Known rows, with every step that occurs:
l -> k: [-12 -23   2  10 -24   5   3 -12 -11 -35 -22 -15  -2  -4  23  21  20  10
 -18   6  10 -18 -22  -8  -1  -1   1   4]
y -> d -> l -> k -> h: [ 13 -31   8  -2  -3  14  17 -17  -7 -30 -22  -6  14  -4  26  27   7  30
 -10   3   6  -8 -26 -19   8 -14  -6 -14]
l -> k -> y -> d: [  5 -27  14   2 -19  12   4  -2  -1 -34 -16  -8   5  -6  20  22  12  17
 -19  18   1  -6 -38  -7   8  -6 -10  -5]
k -> h -> d: [ -2  -9   3   8 -23  24  17 -12 -14 -38  -9 -10  20   0  33  23   3   5
  -6  14   7 -37 -20 -19   5   7  14   9]
y -> k: [-12  -1  -4  10 -15  19  -2  -7 -13 -38  -9 -17  -9  -4  22  17  12   3
 -22   0   7 -24 -16   1  -3   8   0   6]
y -> d: [ -9 -18   5  -6   7  11   4 -11  -3 -33 -16 -13   6  -9  12  14   2  14
   3  11  -2 -13 -21  -4  14  12  -6  -1]
y -> k -> l -> d: [-28  -1  11  15 -11  23   4   5  -6 -33  -3 -13 -24 -20  27  13   4  24
 -17  -3  10 -26 -21  -5   8   6   2  -5]
h -> d -> y -> k: [-15 -22  -3  17 -21  28   7 -17 -10 -42  -6 -32 -12 -12  34  34   3  16
 -24   9  19 -38 -16   1   5   8   6  13]
k -> y -> d -> p: [ -6 -15   7 -11   1  23   7   7  12 -29 -12  -7  17  -7   7   4   4   1
 -11  20 -12  -5 -35   0  20  10  -2   8]
d -> l -> k -> h: [  9 -22   3   8 -20  14  17 -15 -14 -28 -22  -9  12   1  28  25  15  20
 -17  -3  10 -13 -26 -19   0 -16   2  -5]
p -> k -> y: [ -2  14  10  -2 -25  32  -1   1  -5 -20  -4 -16  16  -6  12  16   2  -3
  -9  10  -3 -17 -32   1  15  21   3   5]
p -> k -> l: [-23  14   7   3 -15  31  -5  -3   5  -9  -7 -18   1 -12  18  20  -1   8
   4   2   1 -30 -21   1  19  36   8   4]
k -> l -> d -> z: [-33 -17  17  14 -10  22   6   2  -5 -26 -14 -12 -24 -27  33  17   0  19
  -3   8   6 -25 -28 -16  11  11  10   5]
p -> k: [-17   8  -1  -6 -12  23  -3  -9 -11 -22  -9 -21   9 -10  13  15   3   1
  -1   4   3 -25 -18   1  15  28   5   3]
k -> y: [  3   0  12   8 -21  21   7   0  -6 -29  -7 -13  12  -2  10  13   7   1
 -14  14  -5 -10 -35  -4   5   5   1  12]
d -> l -> k: [ -2 -31  -1   3 -15   5   6 -14  -7 -31 -23 -15   2 -11  14  22  14  23
 -17  -3   8  -5 -29 -11   6 -10   2  -2]
l -> d -> p: [-35 -17   2  -7   3  14  16   3  -8 -37 -15 -13   1 -19  11  -5   8   8
  -9   5   3 -15 -22  -5  16   6   8   6]
h -> k -> y -> d: [  7 -13  28   6  -9  15  18   3  -4 -13  -7 -11  17  -6  -1  15   0   8
  -2  14  -2   0 -38  -9   8  -4   0   4]
y -> d -> h: [ -7 -13   7  -6  10   4  -2 -17  -2 -37  -7  -8  19 -12   6  17  -3  15
   8   5  -6 -18 -22  -8  -5  24  -4  -2]
h -> d -> l -> k: [ -3 -40   0   3 -24   7  10 -14  -6 -38 -18 -15   4 -19  23  28   9  26
 -13   6  11 -15 -30 -20  14 -12  11  -2]
d -> h -> k: [-12  -3  16  15 -12   2   8 -13 -14 -15  -2 -14  22  -7  -3  16   2   3
   5  -5   3 -19 -22 -14 -20  13  15  10]
h -> k -> y: [  2  -2  26  15 -23  17  17   4 -10 -11  -5 -14  17  -2   0  14   7  -2
 -10   9   1  -5 -35 -10  -1  -6  10  15]
l -> k -> p: [-13 -37   2   9 -27  -5  -4 -15 -26 -39 -22 -15 -14  -5  21  13  30  13
 -14   6  11 -21 -26  -3  -2 -14  -1  10]
p -> k -> y -> d: [  3   5  11 -13  -8  31   0   0   2 -24  -2 -13  16 -12  11  18  -5   8
  -1  15  -5 -12 -34   2  25  22  -7  -5]
p -> k -> h -> d: [ -6   7   1  -2 -26  34  10 -12 -15 -28  -3 -13  22  -7  35  23  -2   2
   0  13   8 -41 -18 -14  14  22  15   3]
k -> l: [-19  -2  10  14 -12  20   2  -1   5 -16 -10 -16  -1  -5  17  18   5   9
  -2   4  -1 -24 -23  -4   8  21   5   9]
k -> p: [-13 -22   3   4 -13   3  -2 -12 -24 -37 -13 -17  -5  -7  11   5  19   5
  -1   7   2 -21 -25   1   4  -3   2  16]

Rows:
[ 12 -24   9   6 -28  12   9  -2  -2 -30 -16 -13   6  -9  13  23  13  19
 -24   5   2   3 -43 -12   6 -16  -1  -1]  d -> l -> k -> y
[ -6 -37   2  16 -43  21  13 -15 -19 -38 -21  -8  -2  -7  60  38  13   5
 -18  18  16 -39 -24 -30  -3  -8  17   8]  l -> k -> h -> d -> z
[  4 -24   2 -12  16  11   8 -11   0 -28 -16 -13  10 -16   4  17  -4  27
   4   2  -3  -2 -27  -8  22   2  -5  -7]  y -> d -> l
[ -2  -4  -4  13 -30  30  11 -11 -19 -45  -4  -9   5   0  43  25   7   4
 -22   9  13 -40 -14 -15  -1   1  12   6]  y -> k -> h -> d
[-13 -28   4  -2   0  15   0 -10  -5 -31 -20 -13  -8 -14  26  23  -1  10
   1  14  -2 -18 -23 -10  12  13   0   6]  y -> d -> z
[  8  -7  16  -3  -2  13  -1  -6   3 -35   0  -6  26 -11   5  15  -4  12
   1  15 -11 -10 -37  -7  -4  17  -5   2]  k -> y -> d -> h
[-13 -27  -3  19 -17  19  -4 -20 -26 -39 -10 -31 -27  -6  25  21  17  13
 -22   2  14 -30 -18  12  -3  -4  -6  18]  d -> y -> k -> p
[-41  -5   3   9  -8  26   6  12   5 -30  -9 -11 -19 -22  25   2   8  13
 -21  -3   5 -26 -20  -2  13   9   8   2]  y -> k -> l -> d -> p
[  2   3  26  17 -22  10  11  -3 -10 -16   3 -10  29  -7  -5  16   2  -1
  -3   4  -2 -10 -38 -15 -20   4  12  12]  d -> h -> k -> y
[-17 -27  -1   9 -24  19   5 -10 -11 -37 -14 -16  -5 -19  36  29   2   3
  -3  18   4 -31 -25 -19   9   9  18  17]  h -> d -> z
[-32   8  16   0  -7  27   4   4  -4 -18  -5 -15  -7 -25  18  12  -4  22
   3  -1   7 -27 -23  -4  25  27   5  -7]  p -> k -> l -> d
[-30   5 -10 -12  -8  27  -1  -2   1 -18 -13 -19  14 -12  11   5   4 -10
  -5   3  -3 -24 -18   4  21  31  11   9]  d -> p -> k
[  2 -18  11  12 -35  14   5  -2  -6 -33 -15 -14   3  -2  21  20  20   6
 -25  14   3  -9 -38  -7  -1  -6  -2   6]  l -> k -> y
[-27  -1  20  12   0  10   4  -4  -1 -30  -1  -8   3 -23  11  12  -3  27
   7   0   1 -26 -26 -13  -4  23   7  -2]  k -> l -> d -> h
[ -4 -20   7  17 -18  32  24 -20 -16 -32  -9 -26  13   2  38  34   1  14
  -7  16  14 -40 -18 -13   5   8   8  15]  k -> h -> d -> y
[ -9  -3   0   1 -33  39   8 -13 -18 -27 -10 -13  10 -12  50  33  -4  -2
   0  15   9 -46 -20 -21  14  22  21   8]  p -> k -> h -> d -> z
[-20   2  25  23 -11   9   6  -6   0  -2   0 -11  16  -8   2  21   0   8
   9  -4   0 -23 -27 -15 -15  19  16   9]  d -> h -> k -> l
[  9 -16   3   3 -16  24  21 -13 -11 -34 -10 -10  23  -7  26  23   0  17
  -3   7   6 -23 -27 -24  13  -4  15   3]  k -> h -> d -> l
[ -2  -6  10 -10 -14  34  -3   0  -1 -22  -9 -13   2 -19  26  24  -7   2
  -3  19  -6 -15 -35  -5  21  23  -1   2]  p -> k -> y -> d -> z
[  0   6  -2  14 -21  26   8 -11 -18 -36  -9 -10   1   7  34  19  12   0
 -24  -1   9 -32 -12  -6 -10   1   2   5]  y -> k -> h
[-20 -15   4  27 -24  36   4  -9   3 -28  -2 -30 -20 -13  39  36   0  22
 -20   9  17 -42 -19   0  10  16   7  12]  h -> d -> y -> k -> l
[-13 -16  -5   9 -21   9  -8 -11 -28 -43  -9 -18 -21  -7  22   8  22   5
 -17   1   8 -26 -20   5  -3  -6   0  14]  y -> k -> p
[-14 -28   4  13 -15  24  15 -18  -8 -34 -10 -32   2 -10  24  32   1  17
  -7  15  14 -32 -21  -6  12  13   7  16]  h -> d -> y
[ -9 -14  20   4   7   1  10 -14  -8 -17  -5 -10  23 -12  -4  18  -3  13
  12   1  -1 -14 -24 -13 -10  12   4   0]  y -> d -> h -> k
